Each row was made from one small tree. Brackets hold a mark, then the marks that hang from it, in alphabetical order. Every link used is in the known rows. Write each row's tree.
Known rows:
{lavaf {kepi togu} {letek rafebu}}: |   6 |  11 |  11 |  -7 |  -1 |   7 |  10 |   2 | -19 |  -2 |  11 | -10 |   8 | -13 | -18 | -31 |  11 |   1 | -26 |   8 |   5 |   3 | -10 |   7 |
{kezis {kepi {lavaf {letek rafebu}} togu}}: | -18 |   6 |  15 |  -5 |   7 |   5 |  19 |  17 |   2 |  -4 |  -8 |  -2 |  -3 | -11 |  -5 | -13 |   3 |   9 | -14 |  11 |  -6 |  11 |  -9 |   4 |
{rafebu letek}: |   8 |   7 |  10 |  20 | -24 |  -8 |  16 |   1 | -20 | -18 |  10 |   5 |   5 |   6 |  -9 |   2 |   3 |  -9 |  -6 | -14 |   4 | -14 |   0 |   8 |
{togu {kepi {lavaf letek}}}: |  -2 |  -1 |  14 |  15 | -14 |  13 |   4 |  10 | -20 |   5 |   1 |  -4 |   9 |   9 |  -1 |  -8 |  -1 |   0 |   4 |   7 |  -9 |  -4 |   8 |   2 |
{togu {kepi {lavaf letek ratol tefe}}}: |  -6 |  -3 |  13 |  24 | -10 |  21 |  12 |   9 |   2 |  11 |  -4 |  12 |  14 |   2 |  -9 | -13 | -11 |  -4 |  21 |   6 | -16 | -13 |   6 |  -1 |
{kepi {lavaf letek tefe} togu}: |  -8 |  -1 |  14 |   1 | -12 |   8 |  20 |  13 |   4 |   4 | -14 |   7 |  13 |   9 |   3 |  -3 |  -1 |   0 | -11 |   7 | -19 |  -3 |  -7 |  14 |
{kezis {kepi {lavaf ratol tefe} togu}}: | -15 |  11 |  18 |  22 |   9 |   7 |  23 |  16 |  22 |  -3 |  -2 |   5 |  -3 |   0 | -14 |   9 |   3 |  -5 |   0 |   4 | -19 |   7 | -10 |  10 |
{kezis {kepi {lavaf tefe} togu}}: | -13 |   0 |  19 |  15 |   0 |   3 |  22 |  26 |  11 | -14 |   2 |  -1 |   2 |  11 |  -6 |  12 |   3 |  -1 | -11 |   1 | -19 |   5 |  -9 |  12 |
{kezis {kepi lavaf togu}}: | -11 |  11 |  19 |  15 |   4 |  -2 |  16 |  21 |   0 |  -7 |   7 |  -6 |  -5 |   8 |  -5 |  12 |  12 |   0 | -19 |   5 | -13 |  11 | -10 |  13 |
{rafebu bola}: |   0 |   3 |  10 |  12 | -15 | -14 |  15 |   0 |  -9 |  -6 |  14 |   3 |   2 |  10 | -15 |   7 |   8 | -11 |  -9 | -20 | -16 | -13 |   1 |  15 |
{tefe lavaf}: |   0 |  -1 |   6 |   3 | -10 |  -3 |  -7 |   6 | -23 |   0 |  12 | -16 |  -6 |  22 | -26 |  11 |  12 | -13 | -15 | -13 |  -9 |  -9 |  -3 |   4 |
{kepi lavaf}: |  -4 |  12 |  12 |  17 | -13 |  -1 |   4 |  10 | -13 |   2 |   4 | -12 |   5 |  28 |  -3 |  11 |  11 |  -4 |  -5 |  -2 | -11 |  -4 |   5 |  12 |
{kezis {kepi {lavaf letek tefe} togu}}: | -16 |  -1 |  23 |  -4 |   1 |   3 |  27 |  17 |  11 |  -4 | -11 |  11 |   2 |  -3 |   1 |   2 |  -5 |   2 |  -9 |  10 | -16 |  13 | -13 |   6 |
{lavaf letek}: |  -1 |   4 |   9 |  -5 | -19 |  -7 |   9 |   0 | -19 |   0 |   3 |   5 |  -1 |   8 | -10 |   6 |   3 | -11 |  -2 |   1 |  -1 |  -3 |   6 |   2 |
{togu kepi}: |   7 |   4 |   2 |  32 | -20 |   6 |   2 |  14 | -30 | -15 |  25 |  -9 |   1 |  13 | -20 |   5 |  13 | -13 |   1 |  -7 |   1 | -18 |   9 |   8 |
{lavaf ratol tefe}: |   1 |   9 |   2 |  24 | -14 |   1 |  12 |   5 |   1 |  -6 |   4 |   8 |   1 |  12 | -24 |  12 |   3 | -18 |  12 | -10 |  -8 | -15 |   4 |   9 |
{lavaf tefe}: |   3 |   0 |   2 |  15 | -22 |  -2 |  11 |  12 | -12 | -17 |   7 |   1 |   3 |  23 | -17 |  14 |   4 | -13 |   1 | -12 |  -5 | -13 |   4 |  10 |
{ratol {lavaf {kepi togu} tefe}}: |  11 |   3 |   1 |   8 | -11 |  14 |  18 |   7 | -23 | -12 |  21 |   0 |  -4 |   8 | -26 |   1 |  17 |   5 | -21 |   0 | -11 |  -5 |  -7 |   9 |
{kezis kepi}: |  -7 |   9 |  11 |  13 |  -4 | -11 |  11 |  12 | -13 | -18 |  16 |  -3 | -11 |  10 | -18 |  17 |   8 | -10 |  -5 |  -4 |   2 |   7 |  -2 |   4 |
{kezis {kepi lavaf}}: | -12 |   7 |  20 |  15 |  -1 |  -5 |  10 |  16 |  -5 |  -6 |   4 | -10 |  -4 |  20 |  -7 |  12 |   5 |   1 |  -5 |   0 |  -8 |  13 |  -1 |   5 |

Write each row's tree:
|  -2 |  -6 |  -3 | -10 | -26 |   5 |  20 |  -1 | -19 |  -8 |  -2 |  22 | -13 |   8 | -18 |  10 |  -1 |   1 |   6 |  -4 |  -8 | -12 |   5 |  -4 | => {ratol {lavaf letek tefe}}
|   9 |  15 |  14 |   5 |  12 |   8 |  -3 |  -1 | -10 |  16 |  20 | -17 |   0 |  -4 | -35 |  -9 |  20 | -13 | -29 |   0 | -11 |   3 | -18 |   7 | => {tefe {lavaf {kepi togu} ratol}}
| -17 |   8 |  24 |  -6 |   5 |  -2 |  18 |  10 |   1 |   4 |  -8 |   5 |  -2 |  -5 |   1 |   3 |   3 |   3 | -16 |  13 | -12 |  18 | -11 |   3 | => {kezis {kepi {lavaf letek} togu}}
|  11 |  24 |  13 |  20 |   3 |   5 |   7 |   0 | -11 |   8 |  21 | -10 |   5 |  -2 | -24 |  -6 |  18 | -10 | -18 |   4 |  -4 |   3 |  -8 |   9 | => {lavaf {kepi togu} ratol}
|  11 |   2 |   1 |   8 | -16 |   9 |  12 |   1 | -27 | -12 |  21 |  -2 |  -3 |  17 | -26 |   3 |   9 |   3 |  -9 |  -4 |  -6 |  -5 |   0 |   0 | => {ratol {lavaf kepi tefe}}
|   6 |   6 |   7 | -11 | -11 |   4 |   9 | -11 | -36 |   7 |  15 |   4 | -11 |   5 | -23 |  -4 |   7 |   7 |  -9 |   5 |   0 |   7 |   3 |  -8 | => {ratol {lavaf kepi letek}}
|  13 |   7 |  12 |  15 | -10 |   6 |  15 |  11 | -13 |  -9 |  18 |  -9 |  16 |   9 | -19 |  -4 |  13 |  -8 | -25 |  -1 |  -9 |  -2 | -11 |  16 | => {lavaf {kepi togu} tefe}
|  -6 |  12 |   1 |   4 |  -7 |   3 |   6 |  -3 |  -7 |   4 |  -4 |   7 |  -6 | -10 | -23 | -13 |   1 | -12 |  14 |  -4 |   3 | -10 |   6 |  -5 | => {lavaf {letek rafebu} ratol}
|   6 |  11 |  18 | -10 |  12 |  10 |   1 |  -9 | -10 |  27 |   8 |  -5 |  -1 | -13 | -29 | -17 |   9 |  -9 | -27 |   8 | -11 |  11 | -16 |  -1 | => {tefe {lavaf {kepi togu} letek ratol}}
|  -8 |   7 |  14 |   6 |  -4 |  11 |  21 |   4 |  17 |  15 | -15 |  12 |  10 |  -1 |  -5 |  -5 |   0 |  -6 |   3 |   9 | -20 |  -2 |  -4 |   8 | => {kepi {lavaf letek ratol tefe} togu}
|  -9 |  -6 |  -3 | -13 | -13 |  -1 |  23 |  -8 | -18 |  -6 |   3 |  17 | -18 | -11 | -22 | -15 |   5 |   7 |   1 | -15 | -15 | -19 |   5 |  -2 | => {ratol {lavaf {letek {rafebu bola}}}}
| -11 |  16 |  15 |   6 |   0 |   8 |  14 |   1 |   7 |  24 | -11 |   5 |   3 |  -6 |  -4 |  -3 |   9 |  -3 |  -2 |   9 | -14 |   1 |  -2 |   9 | => {kepi {lavaf letek ratol} togu}
|  -9 |   8 |  14 |  -3 | -10 |   2 |  11 |   5 |  -5 |  13 |  -7 |  -2 |   7 |   6 |   3 |   0 |  10 |   1 | -15 |  11 | -14 |   1 |  -3 |  13 | => {kepi {lavaf letek} togu}
|   6 |  -2 |  12 | -18 |   2 |   8 |  -5 |  -1 | -30 |   9 |   9 | -18 |   2 |   0 | -27 | -30 |   4 |   1 | -20 |   0 |  -2 |   3 |  -9 |  -6 | => {tefe {lavaf kepi {letek rafebu}}}
| -11 |   4 |   7 |  -3 | -11 |   6 |   4 |   7 | -13 |   4 | -13 |  -8 |   5 |   9 |  -3 | -17 |  -2 |   6 |   1 |   2 |  -6 |  -6 |   5 |   6 | => {kepi {lavaf {letek rafebu}}}
|   9 |  12 |  17 |   2 |   0 |   8 |  17 |  -1 |   0 |  11 |   6 |  10 |  13 | -13 | -20 | -14 |   1 | -11 | -10 |   9 | -11 |   4 |  -9 |   2 | => {lavaf {kepi togu} letek ratol tefe}
| -11 |  13 |   5 |   3 |   3 |  13 |  10 |   4 |   7 |  13 | -15 |  -1 |   4 | -13 |  -9 | -20 |   5 |   2 |  -1 |   8 |  -9 |  -5 |  -4 |   8 | => {kepi {lavaf {letek rafebu} ratol} togu}
|   7 |   2 |   8 |  -6 |  -6 |  11 |  17 |   8 | -12 |  -8 |   5 |  -1 |  14 |  -9 | -18 | -31 |   2 |   0 | -20 |   6 |  -2 |  -3 | -10 |   6 | => {lavaf {kepi togu} {letek rafebu} tefe}
|  -5 |   2 |   2 | -10 |   1 |   8 |  -2 |  -3 | -10 |  11 |  -4 |  -2 |  -9 |  -7 | -31 | -16 |   0 |  -8 |   4 |  -6 |  -7 |  -9 |  -3 |  -7 | => {tefe {lavaf {letek rafebu} ratol}}
|  -6 |  -9 |  15 |  16 | -19 |  19 |  11 |  13 | -11 |   0 |  -2 |   6 |  16 |  11 |  -3 | -11 |  -9 |  -1 |   8 |   4 | -14 | -10 |   6 |   3 | => {togu {kepi {lavaf letek tefe}}}
|  -5 |   1 |  -2 |   3 | -11 |   8 |  13 |   3 |   3 |  -4 | -11 |  14 |   1 |  -7 | -23 | -15 |  -7 |  -9 |  18 |  -3 |  -3 | -15 |   3 |  -4 | => {lavaf {letek rafebu} ratol tefe}
|  -5 |  10 |  11 |  24 |  -5 |  11 |  18 |  13 |  14 |   6 |  -5 |   1 |  10 |   9 | -11 |   6 |   8 |  -7 |   0 |  -2 | -22 | -10 |  -5 |  15 | => {kepi {lavaf ratol tefe} togu}
|   7 |   2 |  19 | -17 |   2 |   4 |   0 |  -3 | -23 |  18 |  12 | -10 |   4 |  -4 | -21 | -17 |  11 |  -5 | -38 |   8 | -10 |  10 | -16 |   2 | => {tefe {lavaf {kepi togu} letek}}
|   4 |   5 |  12 | -13 |  10 |  12 |  -5 |  -9 | -17 |  20 |   5 | -10 |  -2 | -12 | -35 | -34 |   0 |  -3 |  -9 |   0 |  -2 |   3 | -10 | -10 | => {tefe {lavaf kepi {letek rafebu} ratol}}
|   8 |  12 |  13 |  10 |   7 |   7 |  -9 |  -6 | -16 |  16 |  20 | -16 |  -3 |   9 | -35 |  -7 |  11 | -13 | -15 |  -6 | -10 |   7 |  -9 |  -1 | => {tefe {lavaf kepi ratol}}
|  -9 |  14 |  15 |   5 |  -4 |   2 |   7 |  -6 |   3 |  22 | -13 |   4 |   0 |   4 |  -5 |  -1 |  -3 |  -4 |  12 |   5 | -12 |   2 |   6 |   1 | => {kepi {lavaf letek ratol}}
|   5 |   0 |  19 | -18 |  -3 |   2 |  -6 |  -7 | -28 |  20 |  11 | -11 |   1 |   6 | -21 | -15 |   4 |  -5 | -25 |   4 |  -8 |  10 |  -9 |  -5 | => {tefe {lavaf kepi letek}}
|  12 |  15 |  11 |  21 |   1 |   9 |  16 |   5 |   0 |  -1 |  16 |  -1 |  10 |  -1 | -27 |  -5 |  10 | -15 | -13 |   2 | -10 |  -2 |  -9 |  12 | => {lavaf {kepi togu} ratol tefe}
|   6 |  19 |  18 |   2 |  -2 |   4 |   7 | -12 | -14 |  18 |   9 |   1 |   3 |  -7 | -22 | -14 |   4 |  -8 |  -1 |   8 |   2 |  10 |   2 |  -5 | => {lavaf kepi letek ratol}
|   6 |   1 |   6 | -12 | -13 |  11 |  22 |  -1 | -22 |  -2 |   9 |  13 |  -4 |  -6 | -21 |  -7 |  10 |   8 | -18 |   7 | -10 |   0 |  -8 |   2 | => {ratol {lavaf {kepi togu} letek tefe}}
|   7 |   8 |   5 | -12 |  -7 |   6 |  14 |  -6 | -30 |   6 |  17 |   4 |  -8 |  -7 | -20 |  -6 |  17 |   7 | -23 |  12 |  -2 |   6 |  -6 |   0 | => {ratol {lavaf {kepi togu} letek}}
| -13 |  17 |  19 |  21 |  14 |   3 |  16 |  11 |  13 |   5 |   2 |  -3 | -10 |  -2 | -14 |  12 |  12 |  -7 |  -6 |   6 | -14 |  14 |  -8 |   7 | => {kezis {kepi {lavaf ratol} togu}}
